Every row comes from one small tree of marks. The marks that hang from a mark follow it in brackets, in alphabetical order. Every link used is in the known rows. Which tree was each row made from?
In the rows, 128 means zero.
Known rows:
P{D S{B{C N} T}}: [149 172  98 166 201  89 119 160  52  80  98 155 172 137 164 162 105 119
  99 150 124 125 120  70 139  80  81 172 146 122 137  97]
P{S{T}}: [136 142 118 162 191 101 118  84  61 112  98 150 163 124 159 149 109 118
 110 169 125  95 121  90 103  77  80 185 137 115 135 105]
T{D S{P}}: [130 121 150 149 180 108 121  93  84 121 140 153 162 130 163 155 112 115
 138 174 138 146 126 118 129  99  79 233 142 153 113  97]
M{C{Q{F N} T Y}}: [104 106 118 146 172  55 169 110 136 135 156 108 175 133  82 127  92 113
 115 134  61 118 134 137 120  94 104 169 159 115 130  82]
T{D{P} S{B{N}}}: [136 124 148 152 182 110 108 151  98 108 109 157 162 130 162 160 110 114
 140 174 136 162 123 111 137  98  93 223 139 135 113  97]
B{C D{T}}: [131 116 111 154 178 113 129 170  45 140 156 159 165 129 138 155 106 106
 102 192 134 156 127 102  84 101 103 162 141 106 113  74]
T{D{P{S{B}}}}: [137 133 144 155 189 104 114 108  86 112 104 155 160 120 164 154 112 114
 122 179 146 121 119 108 118  94  95 210 145 113 125 106]
Q{N}: [134 114 119 144 179 116 141  90  69 126 142 153 159 127 140 147 107 110
 116 180  71 106 122 112 106  88  78 192 132 115 128 103]
D{P T{S{B}}}: [132 119 114 156 178 104  89 119  96 118 104 159 161 120 153 156 111 122
 124 176 106 121 116 113 116  90 124 222 140  80 116 100]
Q{C{Y} F N}: [133 139 119 136 181 109 151  63 108 116 211 127 171 125 120 134  98 111
 111 124  54 121 120 126 126 101  81 148 141 106 125  74]
N{Q}: [156 115 117 149 177 117 119  91  60 136 113 151 161 119 143 153 108 112
 119 185 126 100 128 105  97 111  80 183 136 119 128  96]
F{Q{C{T{D} Y} N}}: [182 123 149 150 184  99 155 117 118 115 160 143 161 131 123 133 104 108
 119 140  67 121 130 117 125  96  82 139 170 122 124  75]
M{C}: [133 114 116 150 171  89 144  77  74 148 117 137 164 123 104 143 107 109
 115 189 122 106 127  97  96  84 122 174 135 120 129  93]
D{P T{S{B{N}}}}: [131 121 115 158 177 106  90 157  95 114 114 160 161 122 154 157 109 120
 121 176 106 135 117 113 116  92 122 225 136  84 116  98]
F{Q{C{M} N}}: [183 127 136 151 183 107 149  84  85 117 157 145 160 129 124 136 105 106
 123 177  77 113 127  82 125  92  85 140 154 109 124  82]
V{M{C{Q{N} Y}}}: [119 134 119 149 187  82 160  88 100 140 133 129 167 119 108 142 101 124
 116 161  86 110 130 105  80 108 104 171 144 115 140  81]
S{B{C D{T} N} P}: [136 125 117 155 176 113 131 232  49 113 159 158 172 138 142 169 104 113
  76 137 131 163 120 103 159  98  97 227 135 118 114  82]
M{C{Q{N} Y}}: [112 106 117 147 173  73 162  94 116 138 142 124 164 118 101 135  98 113
 117 143  74 115 133 103 113  96 114 168 150 116 130  85]
F{Q{C{M T Y} N}}: [175 118 136 150 180  89 159 109 113 116 159 136 161 130 106 130  98 109
 120 143  57 118 132 122 129  95  81 130 170 107 127  77]
C{M T}: [112  98 120 146 169  77 153 118  82 135 107 131 161 138 100 139 100 109
 121 190 112 115 132 169 105  83  73 161 156 107 131 104]
F{Q{C{T} N}}: [185 126 133 152 184 105 149 104  98 118 152 145 159 141 127 136 106 107
 117 170  65 105 127 104 121  87  85 142 158 116 125  81]
F{Q{C{M T{S}} N}}: [179 124 137 153 182  91 143 105 103 113 153 141 160 140 120 136 101 108
 135 175  63 125 130 111 131  92  81 139 161 118 121  79]
N{Q{C}}: [159 131 117 146 179 117 121  90  74 132 138 144 158 123 138 154 106 111
 118 179 122 104 125 106 108 112  91 147 134 116 125  80]
Q{C{M Y} F N}: [122 134 123 135 177  94 156  68 108 114 212 120 172 124 104 130  93 109
 115 130  57 131 122 135 135 103  78 140 146  97 125  75]
D{P{S{B{N}}} T}: [136 140 113 167 189  99  90 163  85 105 113 159 161 117 163 157 108 120
 104 174 116 113 114 108 112  89 122 221 137  70 127 106]
N{Q{C{M Y} F}}: [147 132 120 143 176  99 131  74  90 127 168 123 171 116 114 141  97 112
 119 144 115 119 127 124 120 123  80 142 148 105 126  73]
P{D}: [137 136  94 144 186 102 139  73  60 119 114 151 162 134 147 149 110 112
 122 190 119 102 125 106  93  86  76 180 153 117 135 108]
D{P T{S{B{N{Q}}}}}: [144 123 116 159 178 106  80 167  94 112 114 161 162 119 157 161 108 120
 122 174 108 133 118 110 118 105 122 227 136  85 115  95]
P{S{B}}: [145 140 116 160 192 105 120  86  63 109  88 150 163 124 159 156 110 119
 119 168 126  94 120 102 128  82  80 187 139 115 136 109]
F{Q}: [183 111 131 157 182 120 142  66  66 135 109 154 163 126 142 139 114 109
 122 184 120  97 129  74  96  85  80 173 157 122 129  98]
B{N}: [130 114 118 151 177 120 141 143  60 131 134 151 161 130 139 150 107 107
 113 189 125 128 128 113  91  88  78 186 130 124 129 100]

Write each row's tree:
[143 146 117 161 191 100 117  99  63 101  72 150 167 127 155 157 109 122
 106 147 124  93 117  86 138  72  81 191 139 115 135 107] : P{S{B T}}
[130 114 117 150 177  92 123 176  94 118 109 145 164 150 135 154 103 115
 128 171 105 145 128 153 125  91  81 206 148 124 117  96] : C{T{S{B{D{P} N}}}}
[ 90  94 118 146 171  80 166  86 107 135 123 122 162 117 112 134  98 115
 125 143 110 122 137 131 112  99  70 152 168 104 134  95] : C{M Q Y}
[146 149 116 158 192  99 119 126  57  99  84 152 169 134 156 159 105 119
 103 147 131 109 118  86 137  78  76 200 142 118 130 102] : P{S{B{D} T}}
[113 110 113 151 181 109 152 142  58 142 151 144 165 140 143 152 105 105
 112 189 137 154 133  89  93 105  80 148 148 127 116  75] : B{C{Q} D}
[134 128 146 150 175 106 137 190  72  95 108 152 175 137 142 164 108 119
  77 110 139 138 116  95 184  76  78 251 138 139 124  99] : S{B{N} P T{D}}
[120 120 120 142 173  84 151 110  94 131 140 127 158 141 100 141 100 108
 119 183 110 118 128 159 116  85  88 120 149 104 128  83] : Q{C{M T}}
[137 112 114 148 176 105 146 167  60 129 107 147 169 145 123 159 105 110
 102 160 126 140 126 125 135  89  82 163 148 124 120  84] : S{B{C{T} D}}
[146 133 121 145 177  88 121  94  95 123 159 121 171 135 116 144  96 110
 133 174 110 126 128 141 123 118  79 147 145 116 121  75] : N{Q{C{M T{S}} F}}
[134 122 141 148 177 106 125 129  86 106  67 153 170 127 139 158 111 119
  96 137 137 118 114  89 151  74  95 212 146 115 124 101] : S{B T{D{P}}}
[143 165  92 163 202  85 107 105  65  98 119 155 161 127 170 152 107 118
 121 193 117  98 121 104  90  88  92 188 153  93 138 109] : P{D{T} S}
[135 134 111 160 189 109 115 137  50 130 155 159 162 127 161 154 106 108
 108 192 135 149 124  92  84 110 101 177 141 108 115  83] : B{C D{P{S}}}
[129 111 118 152 171  70 138 104  99 142 112 130 164 137  98 141 103 112
 132 189 105 120 132 133 103  83 118 174 141 131 123  89] : M{C{T{S}}}
[ 84  94 140 147 173  59 154 150 125 127 111 121 161 141 114 136  97 108
 129 191 126 135 135 159 115  96  79 174 172 105 127  99] : C{M Q T{D{P}}}
[113 126 120 138 173  77 160  82 116 127 178 108 173 134  87 128  92 111
 115 134  97 127 127 173 123  95  78 122 161 100 127  74] : Q{C{M T Y} F}
[152 144 114 147 181 110 116 217  67 117 195 143 172 136 137 156  95 105
 104 178 130 161 127 111 100 123  89 186 133 105 113  68] : B{D{T} N{Q{C F}}}
[142 127 120 142 174  84 136  99 104 126 164 118 171 125 103 138  93 111
 117 141 104 119 130 152 123 119  77 137 155 105 127  73] : N{Q{C{M T Y} F}}
[137 122 120 151 175 112 137 166  63 108  79 150 171 136 130 158 108 117
  89 134 123 120 119  89 148  67  80 197 134 123 130 100] : S{B{N} T}
[179 123 136 150 182 103 154  84  99 117 163 143 160 120 118 132 102 109
 120 144  67 117 129  94 126  97  84 135 164 107 126  78] : F{Q{C{M Y} N}}
[102 101 114 146 177  74 152 146 134 121 105 124 166 143 123 144  98 121
 136 119  88 139 138 160 138  98  64 173 175 129 123  87] : C{Q T{S{B{D}}} Y}
[122 125 140 144 177  81 140 120 108 122 143 129 157 142 113 144 100 107
 141 189 120 146 130 161 124  93  86 129 152 124 119  78] : Q{C{M T{D S}}}
[108 112 118 146 174  59 161 109 118 135 148 111 174 143  91 132  95 109
 116 173  74 112 131 124 117  87 107 175 148 117 129  88] : M{C{Q{F N} T}}
[115 139 119 149 188  70 161 100 100 138 138 119 176 140 101 139  97 121
 116 184  87 108 129 122  83 101  98 177 143 116 138  84] : V{M{C{Q{F N} T}}}
[183 124 135 152 184  99 145 100 118 115 159 143 160 133 127 133 104 112
 130 141  49 121 131 115 126  96  82 140 165 122 122  74] : F{Q{C{T{S} Y} N}}
[134 128 119 138 179 111 149  89 104 120 181 142 156 121 125 141 102 112
 113 135  54 117 123 127 122  98  89 139 141 107 126  77] : Q{C{Y} N}
[126 132 120 135 179  91 157  94 124 117 205 119 172 136 105 131  95 112
 110 121  42 120 123 161 131  97  77 142 150 105 126  74] : Q{C{T Y} F N}
[138 129 119 150 178 113 122 155  67 109 136 153 167 143 156 166 106 117
 122 150 120 154 124 112 155  97  74 246 135 145 113  96] : T{S{B{D N} P}}
[149 123 119 145 174 101 130  94  88 129 144 135 159 113 118 147 100 112
 120 152 115 116 130 124 116 120  87 135 147 107 127  76] : N{Q{C{M Y}}}
[118 115 120 157 177 110 148 174  68 117 140 144 170 139 144 163 106 116
  86 133 125 139 123  92 169  93  86 206 138 130 124  89] : S{B{C{Q} N} P}
[118 143 118 150 189  85 155  66  83 146 128 123 175 129 111 142 102 121
 118 191 123 104 128  95  72 101 103 176 138 117 138  84] : V{M{C{Q{F}}}}
[115 133 134 151 188  70 160 119 100 144 109 125 168 137 105 144 102 120
 121 195 126 115 132 125  76 100 103 170 149 126 138  83] : V{M{C{Q T{D}}}}
[101 100 117 146 178  82 160 135 112 127 128 129 160 149 126 139 101 111
 121 176  64 106 131 146 114  87  68 172 155 115 131 100] : C{Q{N} T}
[145 131 120 144 176  89 131  99  89 126 158 120 171 133 109 143  95 109
 119 173 115 116 127 141 120 115  79 143 146 107 126  77] : N{Q{C{M T} F}}
[131 135  99 149 181  97 128 105  64 114 145 153 165 132 152 153 109 119
  98 163 113 102 119 113 119  89  92 234 151 104 130 108] : S{P{D{T}}}
[119 135 141 140 179  77 142  93 113 120 172 114 173 146 107 137  97 107
 138 178 120 150 128 160 128  96  77 138 153 123 117  74] : Q{C{M T{D S}} F}
[ 82  86 118 146 169  58 173 127 128 134 116 113 163 131  93 130  93 115
 124 139  93 123 141 175 115  94  65 144 180 104 135  94] : C{M Q T Y}
[137 144 137 161 192  99 118 101  68 107 100 152 163 124 163 150 109 116
 114 171 141 110 122  92 107  81  79 189 142 126 132 102] : P{S{T{D}}}
[145 143 117 163 192 107 121 131  61 104 101 151 163 128 160 158 108 116
 116 168 128 111 122 102 128  84  77 192 133 119 136 107] : P{S{B{N}}}
[142 169  96 160 200  85 117  85  60  92  99 151 166 134 169 151 107 119
 114 170 119  95 120  84 105  79  75 186 152 115 139 110] : P{D S{T}}
[134 137 110 157 187 101 101 147  70 120 141 159 160 125 161 153 105 114
 110 192 126 126 120 111  82 102 107 221 145  82 118  98] : B{D{P{S} T}}
